Each row was made from one small tree. The marks that hang from a mark follow it in brackets, in alphabetical order. Every link used is in the known rows. Write each row's tree.
Known rows:
W{E S{D H}}: [-31.1  54.1 -16.0 -52.2  -2.7   1.6   1.9 -50.7  47.5   2.3  -7.6 -20.7
  -1.3  26.4 -27.8  -6.1   2.8 -45.3  10.1  20.7  -5.0]
P{S{U V}}: [-13.9  10.5   1.1 -18.9  31.8 -30.7  10.2 -42.8   7.9  10.0  35.7  31.8
  -3.1  22.6 -14.2   2.5   2.7 -34.9  23.0  14.8  -4.8]
P{S{H U V{K}}}: [-21.3  -6.8  11.3 -17.8  52.5 -37.5   3.3 -51.2  34.9  22.4  42.2  38.3
  21.0  14.4 -22.0  14.3  14.0 -44.9  37.2  -2.3 -10.7]
F{V{S}}: [  6.1   0.9  -5.0 -14.7  18.3 -25.6  19.3 -20.4  18.2  -5.6  25.4  21.3
 -34.2  -1.4 -25.2   3.3  31.9 -16.8  16.0 -21.1  -6.2]
V{K Q S}: [ -1.2 -34.0  -9.9  11.8  33.5  -1.8  17.9  15.3  49.4  15.9   8.3  -1.8
 -26.7 -21.3 -38.5  27.4  30.0  -9.0  24.5 -33.2 -12.7]
R{S{V}}: [ 15.8  27.4  -4.6 -48.2  39.5 -32.0  14.7 -21.6   5.8 -17.7  25.1  28.1
 -16.0   0.5   2.7   0.6   7.1 -32.6   1.5  -6.6  -0.2]
F{V{K Q S{L}}}: [-12.3 -30.6   7.0  20.7  39.6  -7.6  16.2 -16.7  41.2 -20.4  28.1  12.0
 -29.4 -11.0 -31.1  22.9  32.7  -6.8  49.0 -62.3  -8.5]
W{E}: [-12.7   7.7  -4.5 -36.3  10.4 -10.9  11.7 -21.3  26.9   7.6   0.8  -5.9
 -19.4   7.7 -24.8 -10.7   5.3 -21.8  23.7  17.9  -3.7]
R{S{D H L V}}: [-13.3  61.7   6.2 -50.7  48.0 -23.6  -7.5 -51.1  24.8 -22.8  34.3  29.7
  10.0  19.9  -1.0  18.2  16.0 -70.5  34.8 -24.0   0.3]
L{S{H U V}}: [-12.1   7.4  15.6 -39.2  30.4 -29.2   3.2 -38.2  23.9 -11.6  38.0  39.3
  26.7   3.5 -38.7   7.3  14.8 -33.4  28.7   0.1  -6.8]
S{L U}: [-43.2  -2.0  21.5   0.3  23.9  -7.6   2.1 -23.2   4.6   5.1  39.0  -4.1
  -8.8   4.3 -39.7   5.5   7.8 -36.9  56.2  -9.3  -3.5]
L{S{H U}}: [-23.9  -0.7  17.5 -32.2   5.9 -10.9   8.1 -27.1  17.4   4.3  32.7  25.2
  12.2  -6.2 -54.5   5.0  20.0 -22.6  33.8   7.8  -1.0]
S{D L V{K Q}}: [-16.9  -2.4  -4.7  -0.7  60.8  -9.1  -5.0 -32.9  47.2 -18.6  25.9  20.5
  -1.4  17.6 -11.6  26.8   7.2 -42.5  32.7 -49.7 -13.3]
L{S}: [ -0.1  -8.9   1.0 -34.1  -2.8 -17.1  16.2 -23.9  -3.1  -2.6  22.7  31.0
 -14.2 -11.6 -36.5  -4.4   5.9  -8.3   5.0  -2.3   1.1]
V{K S{L U}}: [-32.5 -27.0  20.6  32.9  37.4  -8.9   0.9  -5.0  32.5  18.3  52.8 -17.3
  -0.3  -3.7 -55.5  20.3  25.9 -31.5  70.7 -29.9  -5.7]
V{K Q S{D}}: [ -2.0 -11.4 -21.5  10.1  30.4   9.1   7.4   8.4  58.7  12.9  12.4  -1.7
 -21.4   1.4 -36.7  31.4  32.5 -22.1  19.7 -31.8 -10.5]
F{V{K S{D U}}}: [ -3.7  -1.7  -1.1  10.4  32.5  -8.8   4.5 -20.1  44.9  -1.1  59.3   6.4
  -5.6  28.2 -41.9  11.3  41.1 -26.3  36.1 -23.0  -5.1]
S{D H L U V}: [-41.4  40.2  15.6 -22.9  52.8 -17.6 -17.9 -53.2  37.6  -5.1  43.5  18.7
  22.4  32.3 -27.2  21.9  16.5 -75.7  54.4 -14.9 -11.1]
S{H L U}: [-53.5   7.4  29.8 -12.7  31.3 -10.4  -4.1 -33.8  21.3  11.9  33.2   4.7
   4.9  -1.4 -45.3  15.4  19.4 -51.4  64.1  -8.8  -6.4]
L{S{H V}}: [  1.3   9.0   4.9 -54.4  30.1 -39.0   6.8 -45.2  18.7 -11.2  21.4  52.2
  14.2  -6.8 -24.1   7.1  10.5 -33.4   9.8  -9.6  -8.0]
V{K}: [ -6.5 -30.6   2.1 -15.4  33.0 -21.8  11.0 -16.2  18.9  22.1  26.0  16.3
 -16.9  -9.5 -29.3   4.0  11.2 -22.2  12.9 -18.0  -7.9]

Write each row's tree:
[-12.2  27.6  -5.8 -21.5  41.5 -17.1  -6.5 -30.2  29.4  -3.2  38.4  16.8
   3.4  35.4 -19.7   6.7   9.4 -52.0  17.7   4.1  -9.2] | S{D U V}
[-20.9 -33.0   2.9  25.7  37.2   1.0   9.9   3.8  43.9   5.2  18.6  -7.0
 -22.0 -19.9 -41.2  31.6  24.2 -17.1  52.6 -49.6 -10.4] | V{K Q S{L}}
[-17.7 -13.8  16.1 -19.5  66.7 -34.1  -3.0 -31.4  46.6  14.7  39.7  23.5
  22.1   4.7 -31.0  15.9  20.2 -49.6  37.5 -14.7 -15.9] | S{H U V{K}}
[-21.7  44.3 -22.0 -39.3 -10.5   4.6   7.5 -39.8  33.0  -4.1  -2.6 -28.8
 -14.7  31.2 -24.1 -15.3  -5.4 -31.5   0.7  20.8  -1.2] | W{E S{D}}
[-23.7  20.2   9.1 -34.2   2.5  -0.9  -1.1 -34.5  26.4   1.8  37.7  25.4
  17.9  16.8 -53.2   9.8  22.6 -38.1  28.1   9.0   1.2] | L{S{D H U}}
[  3.2 -26.7  -8.6 -12.3  58.7 -22.5  10.9 -12.7  41.9  -6.6  10.1  26.4
 -13.5  -7.9 -12.8  17.4  10.4 -19.2   9.3 -33.4 -17.5] | S{V{K Q}}
[-11.7  32.5   6.1 -40.5  29.0 -19.0  -7.3 -44.9  33.3 -13.5  42.6  39.0
  29.5  25.3 -36.2  10.3  16.7 -48.2  23.6   0.8  -4.3] | L{S{D H U V}}
[-14.8 -36.2  -0.2  27.8  34.5   9.1  15.3  21.3  54.7  15.1  23.4 -15.1
 -15.1 -11.7 -51.1  26.9  32.5  -8.2  43.0 -20.5 -12.0] | V{K Q S{U}}
[-15.1   1.0   9.5 -29.8  33.1  -9.5   9.1 -23.3  39.1 -23.4  18.1  36.7
  16.7  -4.7 -37.8  18.6  18.3 -20.0  28.4  -9.3 -10.5] | L{S{H U V{Q}}}
[  7.7 -33.0  -7.8   7.0  33.8  -9.3  23.7  -4.0  44.8 -10.9  17.9  19.5
 -34.3 -11.5 -29.0  18.9  37.8   1.0  23.2 -44.7 -11.0] | F{V{K Q S}}
[-31.3  -3.3  10.0  29.6  33.9   1.0  -9.5 -12.1  43.1  15.0  58.8 -17.1
   6.5  19.8 -53.0  24.2  26.8 -44.7  64.0 -27.8  -3.5] | V{K S{D L U}}
[-20.4  24.6  14.2 -39.7  24.2  -7.9  11.1 -13.0  17.6   5.5  30.2   8.5
  -0.7  -3.4 -32.3   6.7  25.5 -37.5  36.0  11.7   3.5] | R{S{H U}}
[-15.8   1.0  -8.3 -13.9  26.5  -1.1  13.4   4.7  51.5  15.7  -9.7   8.0
 -24.0 -23.6 -39.2  32.3  37.4 -28.8  30.3 -20.1 -14.5] | V{Q S{H}}
[ -1.4   1.6  -1.8 -44.8  31.6 -17.8  12.6 -30.1  35.9 -26.0   2.2  49.4
   2.4 -14.3 -23.6  17.6  14.5 -19.1  11.5 -21.0 -12.1] | L{S{H V{Q}}}
[ -6.8   6.8 -10.3 -27.1  63.4 -13.7  -3.2 -30.8  66.7   0.1   9.9  33.3
   4.8  10.4 -15.9  31.0  22.6 -49.4  15.4 -33.1 -19.3] | S{D H V{K Q}}
[-25.5  29.6  -1.4 -10.1  23.1   0.2  -5.2 -10.6  49.6  26.6  29.6  -3.0
   2.5  16.9 -51.5  27.6  39.3 -57.3  40.5   2.9  -7.6] | V{S{D H U}}
[-24.0   6.6   5.8 -24.3  53.1 -11.1   3.3 -17.8  49.4  -5.9   8.9  19.6
   2.8   0.6 -26.3  24.5  20.9 -37.7  32.8  -9.0 -18.1] | S{H U V{Q}}
[ -7.8  21.5   2.6 -26.1  43.3 -10.4  12.2 -19.8  15.7 -42.0  16.5  18.1
 -18.8  -5.9   1.8  15.8   7.2 -27.3  30.0 -32.6  -2.6] | R{S{L V{Q}}}
[-39.4  14.4  -0.7  25.1  21.4  25.0  -1.4   2.2  45.8  -4.2  27.0 -20.2
 -14.8  15.5 -47.8  33.1  29.6 -36.4  59.6 -23.2  -5.6] | V{Q S{D L U}}
[ -9.1  24.1  -1.9 -49.7   2.6 -10.1   2.6 -40.7  22.2   1.7  22.5  40.7
   3.2   6.4 -38.7   8.4  17.9 -36.9  10.8  -3.7   0.5] | L{S{D H}}
[ 17.0  51.3 -14.1 -51.3  35.5 -20.7   4.9 -27.5  15.6 -19.1  30.2  28.1
 -10.6  24.3   5.3   3.1   9.4 -46.6  -1.6  -5.9   0.9] | R{S{D V}}
[-30.3  56.1 -12.0 -31.8  18.4 -10.3  -3.6 -65.0  33.7 -29.0  11.4 -21.0
   4.0  41.4  -9.9  -8.8 -16.9 -50.4  20.9  -3.0  -6.2] | W{E S{D L V}}
[-44.8   6.8  19.4 -10.6  58.6  -7.9  -4.0 -31.3  43.2 -15.3  17.9  16.5
   7.4   1.5 -27.9  28.8  16.9 -47.9  59.5 -24.9 -16.1] | S{H L U V{Q}}
[ -8.2 -18.0  19.0 -24.8  46.7 -33.8   0.9 -37.6  36.6  -4.5  48.9  38.3
  38.0  -0.4 -40.9  10.5  15.2 -27.8  33.2 -15.3  -8.4] | L{S{H U V{K}}}
[-42.2  16.3  25.9 -19.7  56.9 -28.8  -9.5 -45.8  27.8  -3.2  37.5  17.7
  17.4   8.9 -29.6  17.9  14.0 -61.6  58.4 -16.1 -13.7] | S{H L U V}
[ 13.1  -9.8 -13.4 -20.8  34.5  -9.8   6.3 -27.2  42.6 -28.6  25.3  40.4
   4.8  11.9 -21.8  16.5   9.1 -14.6   1.5 -33.1  -7.6] | L{S{D V{K Q}}}
